Each row was made from one walk, in order. Every step used is in the known rows, and no mark comes twice. Write each row's walk.
Known rows
tade > faka > lupa > binub > soru > konop: [-10  23  -7   4  -6  15 -12 -19   0  45   9  34  -9   4   7   6   5  -5
  -2 -12  32  -2  -2  19  22   6]
binub > soru > konop > lupa > faka: [-10   0   4   8 -10  15   1  -4   0  17   5  73   0   9   7  -7 -10   4
  -3 -17  11 -11  10  17  20   4]
lavu > sugo: [  3  29  -1  -7   0  14  -7  13  -9  -3  -5 -20  18   8   0  -4   7  11
  -4   6  24  -7   6  -1   7  10]
konop > lupa > faka > lavu: [ -1 -30   5  -9  -6  18   6   9   0  18  -8  89 -10   2  12  -6 -17  20
   1  -1 -20 -13  14  13 -14  -2]
binub > soru > konop > lupa: [ -3 -11   3  -3  -2  34  -5 -10  -4  22   9  37 -16  14   5  -7   0   1
   1 -14  10  -4   9  13   4  10]
kifur > lupa > faka > lavu > sugo: [  1  11  -2 -14  -4  15  -4  24 -14  19 -11  38  14   3   5  -5  -7  17
  -3   7   7 -11  14   8  -2   5]
bovu > kifur > lupa > konop > soru: [  4  15   0  -4   9  -5   7   1 -13  22   2  35  -8   1  -1   7  -9 -27
  -4   8 -12   8 -14   3 -10   7]
binub > soru: [ -3   8  -6   9  -7   9  -6   0   0  29   5  35  21   4   1  -3  25   8
   2 -11   8   6  -5   2  -6  -3]
tade > faka > lavu: [  4 -10  -7 -14   0   1  -6  14  -2   9  -8  42 -17  -5   4   1  -5  19
   1   4 -11  -1   0  15 -23   1]
soru > binub: [  2  10   8  -2  -8 -21   3   9  -2  -3   5  18 -22   5   5   7  -2   7
   5   0  -1  -5   2  11 -12   1]
gubag > faka > soru > konop > lupa: [ -5 -17   5  -5   2  29  -4 -15 -10   6  10   8 -26  12   3 -12 -13   0
   1  -2  16  -8  20  15  -7   8]
kifur > bovu > faka > lupa: [ -1 -12   3  -5 -13   9   7 -34   1   4   1  12  13   0  -5   2  37  -7
  12   3   4 -26  13  11  34   0]
lupa > konop: [  7   3   8  -6   9  29 -15 -11   1  -2  -1 -17   0  11  -2   4   7 -10
  -1   4  -9  10 -11   2 -11   5]
tade > faka > lupa: [  4  15  -9   1  -5   0   1 -19   6 -32   0  17  -7  -1  -2   5  18  -4
   3   4  31  -8   6  19  30  -1]
faka > soru: [ -1 -12   2   7  -2   4   1  -9 -14  15   2  -3  -1  -1   0  -8   6  -4
   3  14   5  -2   9   8 -26  -8]
bovu > faka: [ -3 -27   3   0  -6   2  -2 -10  -7  20  -3 -13  13   1  -6   3  12  -8
   4  -4 -11 -16   1  13  -3   0]
tade > faka > lupa > binub > soru: [ -7  31 -14   9  -8   6  -2 -13   8  17   4  63  15   7   3   1  12   3
   0  -3  25  -2  -4  26  16  -5]
lupa > binub > soru > konop: [-11  16  -2   4  -4  16 -12 -14  -2  56   9  32  -6   5   8   4   1  -5
  -2 -14  19   0  -3  10  12   6]
faka > lavu > sugo: [  5   7   1 -16   0  22  -7  18 -11  16 -10  11  11   5   6  -4   3  24
  -2  10   9  -9  11   1 -10   8]
gubag > faka > lavu > sugo: [  1  16  -3 -17   2  20 -10  18  -8   1  -7  -3  14   5   4  -6  -2  30
  -4  10  20  -9  17   0  -9   8]
bovu > kifur > lupa: [  1 -10 -10   0   0 -12   2   5 -12  -4  -3  21 -16  -6  -3   3 -30 -15
   2   4 -15  13  -5 -15   5   0]
binub > soru > konop > lupa > faka > lavu: [ -3 -28   4  -7  -8  25   1   5  -2  39  -4 101  -8   2  13  -5  -9  21
   1  -8 -14 -12  13  14 -11   0]
lupa > binub: [ -8  22  -6  -1   2  -4   6  -3   8   6  -2  32  -3   7   6   1 -32  -4
  -4   8   1  -4  -2  22  10  -2]
kifur > lupa > binub: [-10  20 -10  -8   3 -12   8   5  -2  12  -2  35  -9   1   0   1 -44 -21
  -2  11  -6   1  -1  27   9  -4]
konop > lupa: [  3 -14   3  -7   1  22   4  -1   0 -16   2  25 -14  13   1 -10 -10   4
   1  -1  -3  -6  10  12  -3   5]
gubag > faka > lupa > binub > soru > konop: [-13  18  -4   4  -4  17 -11 -24   2  43  12  27  -3   5   8   3   4  -3
  -2 -12  34  -4   5  11  23   4]
bovu > kifur > lupa > faka > lavu > sugo: [  2   8  -4 -10  -4  13  -4  21 -13  10 -12  45   9   3   7  -3 -13  21
  -4   8   6  -8  10  -3   1   6]
kifur > bovu > faka > lavu > sugo: [  3   2   1 -21  -5  21  -7  13 -13  27  -9   5  20   6   1  -4  17  21
   3   8  -3 -20  11   5  -7  10]
faka > soru > binub: [  2   0   9   2  -9 -19   4   3 -11   8   7  13 -23   5   6   1  -1   5
   8  10   4  -7   9  17 -31  -6]

Write each row's walk
[ -1  -1  12   5 -13 -15   8   3 -10   3   7  44 -22   9   8  -4  -9   8
   6   6   2 -13  13  25 -22  -5]
konop > lupa > faka > soru > binub
[ 10  14   1  -5   6  31 -15 -23   5 -23  -1  -8  -5  10  -4   7  20 -13
   2   8  13   5  -6  15  10   6]
tade > faka > lupa > konop
[-12  13  -3  -5   4  16   2 -14   2   7   6  36 -21  15   8  -7 -42  -2
  -4   7  16  -9  13  32   5   3]
gubag > faka > soru > konop > lupa > binub
[  2  19   7  -3  -6 -34  15  13  -5  14   8  44 -21   3   7   9  -2  -2
   2   1  -1  -9  -2  17 -16   3]
konop > soru > binub
[  2  22   2  -4   8   6   8 -14  -2   6   6  24   3   6   1   5  12 -19
  -4   9  11  -3  -2  11   1   5]
gubag > faka > lupa > konop > soru
[-10  15  -2   5  -5  18  -9 -23   0  53   9  36  -7   5   8   5   7  -7
   0 -12  28  -3   1  12  21   4]
faka > lupa > binub > soru > konop
[  9   0   8  -5   6  39 -10 -27   5 -12  -1  -7  -1  12   0   6  20 -13
   3   8   5   2  -1   5   7   4]
faka > lupa > konop
[ -1 -15   6  -8   1  30  -2  -9  -4   9   6  22 -28  12   4  -6 -12  -3
   1  -9   5  -7  11  12   6  12]
soru > konop > lupa
[  6  23  11  -6  -1 -19   8   8  -6  15   8  35 -21   9   6  11   1  -7
   2   4  -4  -5  -7  18 -22   5]
lupa > konop > soru > binub
[ -7   3   1   4  -5  18 -14 -12  -5  54  10  14  -5   2   6   3  16  -3
   0 -18  20   2  -2   0   7   7]
binub > soru > konop
[-8 18 -8  6 -5 18  0 -4  6 24  5 69 12 14  5 -6 -2  8  0 -6  8  0 -1 23
  1 -2]
konop > lupa > binub > soru
[  1   8   3 -14  -4  30  -6  16 -11  22  -8  37   5   8  10  -7  -6  24
  -4   2  14 -17  17   8   2  11]
soru > konop > lupa > faka > lavu > sugo
[ -9   9  -1  -5   2  18   5 -13   0  17   3  44 -24  14   9  -5 -39  -8
  -3   7   7  -9   9  33   5   3]
faka > soru > konop > lupa > binub
[ -4 -23   9  -9  -4  30  -2 -18 -13  24   9  16 -21  11   0 -11   3  -4
   6  -3  -2 -15  15  18  -4  10]
kifur > bovu > faka > soru > konop > lupa
[ -2 -23   3  -7  -7   6   4  11   0  26  -9  77  -4  -5  10  -2 -13  20
   1   0 -20 -10   9   6 -12  -5]
lupa > faka > lavu
[ -1 -13   4  -5   0  26  -5 -11 -11   6   8  18 -31  11   2 -10  -9  -4
   1  -2  12  -6  12  22  -6   9]
tade > faka > soru > konop > lupa
[ -9  -3   5   6  -8  13   3  -3   0   6   3  62  -8   8   7  -6 -18   2
  -4 -13  10 -14  12  16  21   5]
soru > konop > lupa > faka
[ -9  12  -2  -7   2  17   5 -11   6  10   3  46 -23  15   8  -2 -41  -6
  -4   2   6  -9   6  29  14   5]
soru > konop > lupa > binub
[-12  16  -4   1  -4  11 -10 -10  -6  60   8  35  -9   2   6   4  -5 -13
  -1 -12  16   3  -2  14  12   6]
kifur > lupa > binub > soru > konop
[ -6  -8   4  15  -8  -2   4  -6 -12  17   1  27   6  -1   3 -11  -2   0
   1   9   8  -8  12  14 -15 -11]
lupa > faka > soru
[  6  18   4  -3   7   7   9 -12  -3  17   3  33   0   6   2   7  15 -23
  -3   9   2  -4  -5  13   0   5]
faka > lupa > konop > soru
[-11  11  -6   5  -4  11 -11 -14  -6  53   7  41 -14   2   8   6 -12  -9
  -1 -12  14   6  -6   2  14   6]
bovu > kifur > lupa > binub > soru > konop
[  3  14   3   2  -9 -25  -1   6 -11  -3   7  15 -26   3   2   2   0   6
   6   9  13  -4   3  27 -30  -3]
tade > faka > soru > binub
[ -1   4  10   8 -14 -22   6   3 -10  10   6  39 -17   4   7   0  -5   7
   6   6   5 -11  10  21 -22  -6]
lupa > faka > soru > binub
[  3  14   6  -7   2   7  10 -18  -6  24   5  31   7   5  -2   6  26 -23
   2   7  -7 -12  -6  15   4   8]
kifur > bovu > faka > lupa > konop > soru
[ -9  -5   7   8  -6   9  -7 -17 -14  46   7  11 -14  -1   7  -2  -4  -9
  -1  -4  19  -8  10   9   1   2]
lupa > faka > soru > konop
[  6   2   4 -12  10  22 -14  -3 -10   5  -1 -13  -6   6  -7   3  -3 -26
   1   7 -17  15  -9   8 -11   5]
kifur > lupa > konop
[-10  -5   4   3   1  10 -13 -19 -13  32  12 -27 -17   0   3  -4  -3  -4
  -2   0  28  -3  14   3  -7   3]
gubag > faka > soru > konop
[  5   8   5  -3   5   8   9 -17  -5  23   2  28   4   5   0   8  19 -26
  -1   7   0  -9  -5  17  -1   5]
bovu > faka > lupa > konop > soru
